Each row was made from one small tree. The marks that hang from a mark follow it in brackets, in the order of their numbers. Every link used is in the known rows. Write each row's tree.
Known rows:
q_104[q_551[q_200[q_332[q_259]]]]: -70, -624, 112, -316, 250, -13, -145, -9, 20, 247, 183, 71, -206, 36, 243, 78, 41, -343, -160, -162, -134
q_104[q_551[q_200[q_332]]]: 40, -623, 162, -152, 221, 168, -327, 46, 4, 224, 238, 161, -121, -97, 117, 13, 67, -320, -170, -185, -100
q_200[q_332[q_259[q_492]]]: -218, -347, 23, -282, 139, -255, -170, -130, -190, 255, -98, -154, -178, 101, 176, 96, -79, -211, -150, -301, -340
q_382[q_492]: -206, -230, 209, -255, 122, -165, -130, 136, -172, 112, 249, -102, -142, -57, 107, 90, 5, 19, -132, -154, -85
q_284[q_259[q_492]]: -102, -227, 118, -133, -2, -198, -307, -114, -321, 228, -53, -278, -115, 65, -209, 109, 134, -180, -218, -382, -276
q_259[q_284 q_332[q_104] q_492[q_382]]: -59, -449, 295, 120, -7, -55, -480, 62, -251, 205, 248, -2, -166, -28, -190, 109, 167, -297, -113, -373, -237
q_259[q_284 q_332 q_492]: -144, -372, 98, -50, 22, -280, -219, 76, -298, 103, 76, -99, -119, 89, -122, 301, 94, -94, -88, -286, -127
q_259[q_284 q_332[q_104] q_492]: 33, -462, 200, 96, 23, -161, -363, 142, -244, 121, 141, -29, -159, 31, -199, 245, 169, -128, -67, -330, -114
q_200[q_332[q_104 q_259[q_284]]]: -119, -625, 114, -87, 84, -125, -384, -17, -124, 138, 68, 60, -242, 96, 139, 119, 98, -187, -28, -255, -198
q_284[q_259]: -173, -296, 76, -224, -28, -186, -181, 93, -245, 159, -37, -221, -109, 104, -86, 116, 105, -128, -103, -213, -69
q_492[q_259[q_332]]: -158, -290, 151, -183, 69, -206, -87, 396, -159, 46, 106, -61, -53, 33, -3, 376, 7, 59, -42, -155, 54
q_332[q_104[q_551]]: 118, -387, 217, -136, 83, 64, -252, 195, -4, 126, 135, -64, -123, -128, -63, 25, 16, -199, -125, -159, 84
q_492[q_259[q_284 q_332[q_104]] q_382]: -62, -505, 393, 136, -5, 8, -540, 213, -187, 76, 358, 104, -118, -82, -150, 248, 226, -143, -107, -333, -129
q_332[q_104[q_551] q_259[q_492[q_382]]]: 0, -317, 332, -161, 97, -37, -311, -159, -79, 307, 169, -209, -215, -104, -57, -63, 18, -453, -281, -356, -294
q_382[q_492[q_259[q_332]]]: -176, -271, 280, -133, 140, -167, -156, 332, -198, 41, 393, -28, -104, -35, 7, 360, 109, 160, -131, -220, -29
q_551[q_200[q_332[q_104 q_259]]]: -7, -637, 163, -172, 221, -31, -244, 120, -10, 268, 124, 136, -247, 53, 261, 29, 86, -305, -4, -185, -187
q_284[q_259[q_332[q_104] q_492]]: 32, -361, 160, 23, -4, -129, -297, 204, -298, 221, 47, -172, -158, 124, -305, 194, 209, -166, -97, -365, -114
q_200[q_332]: -193, -405, 29, -231, 98, -44, -230, 145, -121, 173, -28, 14, -92, 6, 163, 51, -76, -145, -50, -150, -98
q_284[q_259[q_332[q_104]]]: -30, -423, 109, -76, -33, -120, -175, 418, -215, 167, 63, -111, -143, 161, -202, 204, 180, -118, 20, -192, 93

Which tree is each row?
202, -598, 242, -63, 184, 89, -157, 421, 41, 180, 333, 118, -152, -41, -50, 138, 145, -260, -36, -111, 177
q_259[q_332[q_104[q_551[q_200]]]]
-222, -282, 155, -100, -62, -156, -266, 66, -345, 304, 94, -226, -107, 118, -230, 127, 132, -312, -183, -358, -250
q_284[q_259[q_332 q_492[q_382]]]
78, -485, 181, -118, 164, 11, -353, -144, -77, 265, 62, -75, -222, -26, 2, 24, 14, -333, -249, -359, -271
q_200[q_332[q_104[q_551] q_259[q_492]]]
87, -629, 200, -22, 202, 165, -416, 179, -24, 242, 182, 221, -156, -80, 137, -42, 117, -295, -25, -220, -149
q_551[q_200[q_332[q_104]]]
18, -534, 222, -146, 84, -129, -260, -34, -49, 83, 163, -94, -237, 11, -16, 146, 126, -213, -130, -225, -28
q_332[q_104[q_551] q_259[q_284]]
-39, -524, 150, -9, 7, -141, -249, 355, -168, 58, 157, 42, -152, 75, -75, 251, 133, -69, 55, -162, 95
q_259[q_284 q_332[q_104]]
-101, -471, 171, -160, 50, -270, -219, 42, -120, 95, 62, -95, -240, 92, 68, 155, 110, -126, -17, -203, -95
q_332[q_104 q_259[q_284]]
-65, -309, 252, -19, 37, -53, -294, 229, -189, 284, 161, -81, -138, -37, -111, 38, 34, -314, -85, -291, -176
q_259[q_332[q_104] q_492[q_382]]
-44, -355, 260, 50, -46, -39, -407, 124, -307, 322, 154, -156, -157, 56, -307, 65, 204, -350, -161, -400, -240
q_284[q_259[q_332[q_104] q_492[q_382]]]
130, -685, 297, -103, 177, -44, -312, -56, 10, 148, 318, 57, -265, -22, 27, 120, 254, -314, -139, -244, -87
q_332[q_104[q_551[q_200]] q_259[q_284]]
3, -493, 411, 147, 101, -55, -471, 229, -216, -22, 530, 110, -159, -90, -143, 380, 302, 131, -150, -347, -90
q_382[q_492[q_259[q_284 q_332[q_104]]]]
-244, -424, 291, -6, -8, -120, -393, 151, -227, 63, 299, 26, -88, -30, -62, 314, 146, -107, -132, -285, -145
q_492[q_259[q_284 q_332] q_382]
202, -478, 299, -147, 240, -48, -254, -97, -11, 272, 213, -77, -260, -68, -9, 37, 150, -376, -227, -325, -221
q_332[q_104[q_551[q_200]] q_259[q_492]]
-37, -411, 215, -72, 67, -283, -334, -176, -209, 140, 44, -159, -248, 64, -48, 146, 139, -185, -132, -372, -305
q_332[q_104 q_259[q_284 q_492]]
-120, -393, 313, -32, 36, -182, -442, -251, -213, 242, 144, -145, -250, -14, -37, 23, 134, -365, -193, -409, -428
q_332[q_104 q_259[q_284 q_492[q_382]]]
